Each row comes from the steps of one walk. Every step used is in the known rows, and no mark comes twice. Write the walk behind each row, first mark first.
Known rows:
delolum-gativ-nutonof: [ 7  3 -2 -6 -3 -5  1 -5  0  0 -2  4  1  1  0  4  4  0 -1 -6  1 -1 -1  2
 -2  4 13 -7  6 17  1  0 -3  4  3]
tede-keges-nutonof-gativ-pupi: [ -2   6  -2 -10   1  -9  13  -5  -1  -1  -4   6   1   7   4  -1  20   7
   7  -9   3  -4   5  12  -2   1   2  -2  13  37  -1 -10  -4   3   2]
delolum-kugub-rivageb-fimod-tede-keges: [  3   6  -2 -13 -22 -11  -7   0  -4   6  -6 -10  -5   9   3   4  12   3
   4 -12  -7   9  -7  15   3   2   3  -1  -1  28   0  10   3   7  10]
delolum-fimod-tede-gativ-pupi-kugub-rivageb: [  4   5   0 -13 -25 -16   6   6 -10  15 -12   8  -6  11  -1  -1  12   9
   0 -21  -1  10   0   7  -4   6  12 -13   2  28   2   2  10  10  13]
bisagif-keges-nutonof-gativ: [ 4  2  1 -6  3 -4  3 -8  3 -5  3 13  2 -3  3  8 11  4  4 -1  5 -7  6 -1
  0 -2  6  2  8  5 -1 -5 -9  6  0]
bisagif-zanom: [-5 -3 -3  9  5  1 -3 -3  4 -6  1  2  3 -1 -1 -3  6 -1 -1  1  5 -3 -1 -4
  1 -2  0 -2  0 -3  1 -1  0 -3  5]
rivageb-fimod-tede-gativ-delolum-kugub-pupi: [ 11   7   2 -12 -31 -16   4   4  -7  17 -10   8  -1  10   3   7   4   5
  -1 -16  -7   8  -6  12  -2   7  15  -9   2  31  -1   8   5  12  16]
dotol-fimod-rivageb: [  7   3   6   1  -6  -4  -4  -2  -7   1  -1 -14  -5   1   1   0  -7   4
   1  -6  -4  -1   1   5  -1   2 -10   6  -6  -2   1   2   3   5  -4]
zanom-bisagif: [-5 -2  2  8  8  0 -6 -3  3 -4  3  5  2 -5 -1 -4  4 -2  0  2 -1 -6  1 -4
  2  0 -5 -4 -1 -7  0  3  3 -2  5]
keges-nutonof-gativ-delolum-kugub: [  8   4  -4 -15  -8 -12   5  -4  -2   3  -2  13   4   6   4   8   7  12
   4  -9   3  -2  -3   4  -3   5   8   0   8  31  -3  -5  -5  10   2]
dotol-keges-bisagif: [-3  6  6  2 10  4  4 -3  6 -2  3 -9  0 -2  0 -5 15 -5  6  6 -1 -1 -3  4
  1 -7 -2  7  4 -1 -3  1  7 -2  0]
nutonof-gativ-pupi-kugub: [ -5   1   1  -4 -15  -8  10   3  -8   4  -8   5   2   6  -1  -1   0   9
   5 -13  -3   0  -2   8  -3   7   4 -10   1  16  -1 -12   6   2  10]
nutonof-gativ-tede-keges: [  1   3  -4  -2   0 -10   5  -8  -7  -1  -4  -1  -3  12   2  -1  25   5
   3 -11   3   6  -1  10   1   1   5   1   4  19   1  -9  -3   7   1]
keges-nutonof: [ 2  3  1 -7  7 -1  2 -1  2 -1  2  7  0 -1  3  5  6  4  1  0  3 -2  4 -1
 -1 -2  2  4  6  9 -1  0 -3  1 -4]
tede-keges-bisagif: [-4  3  3  5 11  0  4 -4  5 -5 -1 -6  0 -1  0 -6 22 -4  4  2  2 -2  2  7
  2 -6 -7  5  6  6 -2 -1  3 -1 -2]
delolum-gativ-pupi: [ 1  2 -2 -3 -5 -7  8  1 -1  4 -6  7  3  0 -1 -2 -7 -2  3 -7 -5 -4  0  6
 -3  3  7 -9  4 18  1 -1  7  3  7]
fimod-tede-keges-nutonof: [ 4  8  1 -1  6 -5 -1 -4 -1  0  2 -4 -4  4  4  5 20  0  1 -4  6  3  9 12
  2 -8  5  6  9 23 -1  4 -3  5 -7]
fimod-tede-gativ-delolum-kugub-rivageb: [ 11   5  -4 -12 -20 -15  -1  -1  -4  16  -3   6  -2  11   1   4  10   1
   1 -12   4  11  -5   4  -3   6  15  -5   2  29   0   6   4  13   7]
bisagif-keges-nutonof: [ 3  2 -1 -3  7 -1 -1 -4  5 -2  5 14  0 -7  2  7  6  0  2  4  6 -6  9 -3
  0 -4  5  5  7  2 -1  0 -6  4  0]
kugub-pupi-gativ-tede-keges: [  1   6  -6  11  -4 -13   5  -2 -11   0  -9   9  -6  10  -1   1  11   0
  -4  -7  -5   8   0  11  -1  -2  12  -5  10  30  -1   3  -5   7  13]
rivageb-fimod-tede-keges: [  1   6   3  -4 -11  -5  -4   1  -2   5  -3 -10  -5   5   2   0  16   0
   2  -8  -2   8   0  16   4  -2   4   0   0  14   1   4   2   3   3]
kugub-delolum: [-1  2  0 -2 -8 -6 -2  3 -3 -2  0 -1  1  1  1 -3 -2  2 -2 -3 -2  3 -1 -4
 -2  0  4 -1  2 10 -2  5 -6  0  4]
rivageb-fimod-tede-keges-nutonof-gativ-delolum: [  6  10   2 -17 -11 -13   2  -2   0   8  -3   5  -3  10   6   5  32   9
   6 -13   4   8  -2  16   1   3  13  -2   8  35   0  -4  -3  10   1]
nutonof-gativ-pupi-kugub-rivageb-fimod-tede: [ -3   6   3 -22 -31 -14   4   8  -6  13 -11   0  -3  13   1   2  10  11
   8 -20  -8  10  -9  11  -1  12  11 -14  -2  20   1  -5  11   6  16]
keges-nutonof-gativ: [  2   4   2 -11   4  -4   7  -5   1  -4   1   6   2   3   4   6  10   8
   4  -5   3  -3   1   1  -1   0   2   1   7  12  -1  -5  -6   3  -4]
tede-keges-nutonof-gativ-pupi-kugub: [ -4   6   1  -4  -7 -12  12  -2  -8   1  -7   8   0   7   2   0  16  11
   8 -15   3  -1   5  15  -2   2   5  -5  10  40  -3 -13  -1   4   6]
keges-nutonof-gativ-pupi-kugub: [ -3   5   1 -11  -7 -10  12   2  -6   4  -6  12   2   4   2   3   6  13
   7 -13   0  -2   3   7  -3   5   6  -6   7  26  -2 -12   2   3   5]
gativ-delolum-kugub: [  5   0  -6  -4 -11  -8  -1   1  -3   7  -2   7   2   3   0   2  -3   4
   0  -4   0   1  -4   3  -2   5   6  -1   1  19  -2   0   1   7   6]
nutonof-gativ-pupi-kugub-delolum-fimod-rivageb: [  1   3   1  -9 -33 -17   5   6 -20  -1 -13   3  -2   7   1  -3  -3  17
  -3 -26  -9  -1  -5   9  -6   9   3 -10   0  36  -1  -4  -4   7  17]
tede-gativ-pupi: [ 0  2  0 -5 -5 -6 11  0 -1 11 -6  8  1  3  1 -5  5  0  3 -7  3  1  4  3
 -3  5  5 -8  4 18  1 -5  5  2  7]

Which walk is each row?
[  8  11   1 -16 -25 -18   5  -1  -7   6  -8   5  -1  14   6  11  19  13
   3 -17  -6   3  -5  21  -1   3  12  -3  11  50  -3   3  -4  14  12]	rivageb-fimod-tede-keges-nutonof-gativ-delolum-kugub-pupi
[  6   1  -9   3 -14 -12   0   2  -5   7  -7  13   1   3  -1   3  -8   1
  -2  -6  -2   5  -5   5  -2   4  14  -7   4  29  -2   3  -3   8  11]	pupi-gativ-delolum-kugub
[  3  10  -2 -30 -22 -17   6  -1  -3   8  -9  -1  -1  14   7   6  22  12
  10 -19  -6   4  -5  20   0   6   7  -4   9  51   0   1   2  10  12]	delolum-kugub-rivageb-fimod-tede-keges-nutonof-gativ-pupi
[  8   6  -7 -15 -29 -17  -6   6  -4  15  -9   9  -4   9   1   7   1   3
   1 -12  -7  15 -12   8  -1   9  20 -11   1  32   0  10   2  12  16]	pupi-gativ-delolum-kugub-rivageb-fimod-tede
[  8  11  -8 -15 -21 -20  -4   1  -3  11  -7  11  -6  10   4   8  18   5
   3 -14  -1  15  -5  14   0   4  20  -5  10  55  -1  10  -3  13  12]	pupi-gativ-delolum-kugub-rivageb-fimod-tede-keges-nutonof
[ -7  -2   2   6  16   4   0  -3  11  -9   2   0   5  -4  -1  -6  18  -4
   2   5   4  -6  -2  -4   2  -5  -6   0   3 -12  -1   0   5  -5   3]	keges-bisagif-zanom
[ -1   2  -2  -5 -17 -13   5   4  -6   6  -8  10   0   5  -4   0  -8   2
   6 -13  -6   2  -5   4  -5   7   9 -14   1  25  -1  -1  11   6  14]	delolum-gativ-pupi-kugub-rivageb
[  3  10   2 -18 -23 -19   0   1  -5  10  -5   8  -6  14   3   6  31  13
   8 -20   3  15  -7  13   0   6  15  -7   5  41  -2  -4   1  12   8]	pupi-kugub-rivageb-fimod-tede-keges-nutonof-gativ-delolum
[  0   7   2  -4 -24 -16   6   8 -12  14  -8   3  -2   7   0  -3   4   3
   1 -18   1  10   4   8  -4   3  16 -11   4  31  -2   2   4   5  11]	fimod-tede-gativ-pupi-kugub-delolum
[ -2  10   4 -16 -19 -15   8   3  -7   8 -10   2  -3  10   4   4  23  12
  10 -21  -2   6   2  23   1   4  10  -7   7  40  -1  -7   4   6   9]	rivageb-fimod-tede-keges-nutonof-gativ-pupi-kugub
[  3   4  -3   2 -10  -6   4   1  -4  -1  -6   9  -2   5  -1   5  -1   2
  -7  -2  -5   2  -1   1  -3   5  15 -12  12  24  -1   3 -10   2  14]	kugub-pupi-gativ-nutonof
[  9  10  -2  -6 -16 -17   6  -4  -9   1  -4   5   1  14   5  11  16  10
   1 -13  -2   0  -1  18  -3   0  12   0  14  50  -3   2  -6  15   7]	fimod-tede-keges-nutonof-gativ-delolum-kugub-pupi
[  0   3  -1   2   1 -10   0  -7   4  -6  -5   0   1   9   1  -6  45   5
   0  -9   8   0  -4  11   2  -4   5  -3   9  19   1  -3   1   8   5]	nutonof-gativ-delolum-fimod-tede-keges-bisagif-zanom
[ -4   8   3  -8 -20 -19   8   4 -11   0 -13  -6  -2   9   1  -8  27  11
   3 -21  -5   3   0  19  -2  -1   6  -6  10  36  -2  -1   2   7  11]	nutonof-gativ-pupi-kugub-delolum-fimod-tede-keges-bisagif
[  2   1  -2  -5  14  -9  -3 -11   2  -4   5  22   1  -3   2   4  26   6
   4  -3   5  -8   6  -4   1   0   7   1   7   0   0  -4  -3   8   6]	zanom-bisagif-keges-nutonof-gativ-tede
[  2   2  -3 -10   0  -8   4  -4  -6   2  -3   4  -1   9   1   2  15   7
   2  -9   1   5  -4   2   0   4   7   0   2   4   1  -8   0   6   0]	nutonof-gativ-tede
[  5   2  -3  -4 -21 -12   7   0  -8   2  -7   8   4  10   1   6  -4   9
  -1  -9  -8  -3  -9   6  -5   8   6  -6   5  27  -3  -2  -3  10  14]	nutonof-gativ-delolum-kugub-pupi
[  8   2  -2  -6 -11 -10   5  -1  -4  11  -7  16  -3   5   1  -3  14   6
  -3 -11   7   5   0   0  -4   4  10  -6   3  20   2  -1  -2   9   5]	tede-gativ-delolum-fimod
[  6   1   0  -5 -17  -8  -5   2 -12  -5  -4  -2  -4   1   2  -2  -3   8
  -8 -13  -6  -1  -3   1  -3   1  -2   0  -1  20   0   8  -9   5   7]	kugub-delolum-fimod-rivageb
[  8   6   4 -13 -18 -10   1   3  -1  19  -4   7  -4   6   2   1  18   1
   2 -12   4  13  -3   7   0   6  16  -8   0  15   2   2   6   8   5]	rivageb-fimod-tede-gativ-delolum
[  3   8   0 -21 -20 -16   0  -2   2   7  -7  -5  -1  13   3   1  32   6
   9 -14  -4   9 -14  16   1   6   5  -3   4  31  -2   2   7  11  11]	nutonof-gativ-delolum-kugub-rivageb-fimod-tede-keges-bisagif
[  3   2   0   1  -9 -10   0   0  -5  -4  -2   2   2   0   0  -1  -8  -2
  -1  -8  -5   1  -3   0  -3  -1   9  -5   3  18  -1   7  -5   3   4]	kugub-delolum-gativ
[ 12   6  -3 -15  -9 -13  -1  -4  -1   4  -1  18  -3   4   4  10  24  10
  -2  -9   7  -2   5   4  -2   0  18   1  10  18   1  -1  -7  16   2]	bisagif-keges-nutonof-gativ-delolum-fimod-tede
[ -5   1  -1   0 -12  -6   6   7  -6   7  -7   6   0   1  -3  -2  -4   5
   3  -8  -2   1   1   6  -2   6   4  -7   1  14  -2  -6   9   0  10]	gativ-pupi-kugub
[  5   4  -6   0 -17 -10   4  -1  -8   0  -9   8   0   5   0   9  -9   4
  -6  -6  -9   0  -3   6  -3   6  15 -10  11  35  -2   6 -11   5  18]	delolum-kugub-pupi-gativ-nutonof
[ -3   1  -1 -10  -7  -6  10   0  -2   3  -5   3   3   6   1  -3   4   5
   4  -7  -3  -3  -2   5  -2   7   2  -7   4  15   1 -10   3   2   6]	nutonof-gativ-pupi
[  4   4   2  -5 -31 -17   6   6 -20   7 -13   8  -4   4   0  -5  -1  11
  -4 -26  -4   3   1   7  -6   6   6 -11   0  39  -1   1  -2   7  17]	tede-gativ-pupi-kugub-delolum-fimod-rivageb
[  4   3  -9 -14 -27 -16  -3   5  -2  12 -10  16  -2   7   0   3  -3   5
   2 -11  -6  12 -14   2  -2  11  14 -12   0  32  -1   6   0   8  19]	pupi-gativ-delolum-kugub-rivageb-fimod
[  5   5  -2 -17   7  -9   7  -5  -3   1  -1  11  -1   8   4   6  21  11
   3  -9   4   3   1   1  -1   1   8   3   8  13   0  -7  -3   7  -4]	keges-nutonof-gativ-tede
[ 3  6 -4 -6 11 -8  2 -5 -4  1  0  7 -4  5  3  2 27  5  2 -5  7  6  6  7
  0 -4  6  8  9 24 -1 -2 -3  6 -4]	gativ-tede-keges-nutonof
[  4   7  -4 -24 -20 -18   3  -4  -1   5  -6  11  -1  12   6   5  23  14
   9 -16   0   6 -10  10  -2   8   7  -3   7  48  -2  -3  -5  11  11]	tede-keges-nutonof-gativ-delolum-kugub-rivageb-fimod
[ -2  10   1 -17 -19 -14   2   6  -5  11  -8   4  -6   9   2   3  21   9
   8 -16  -2  10   1  16   0   5  10  -6   6  40  -2   1   9   6  12]	gativ-pupi-kugub-rivageb-fimod-tede-keges-nutonof
[  2  11   2 -16 -20 -19   4   3  -6  10 -10   8  -5   8   1   4  15   6
   9 -21  -5   8  -1  19  -1   3  15 -10   7  48  -1   4  10  10  13]	delolum-gativ-pupi-kugub-rivageb-fimod-tede-keges-nutonof
[  2   4   2 -18 -16  -5  -6   5   2   8  -2  -5  -5   7   2   3   9   2
   2  -6  -5  10  -7   3   2   5   6  -4  -3   2   2   7   6   4   6]	kugub-rivageb-fimod-tede
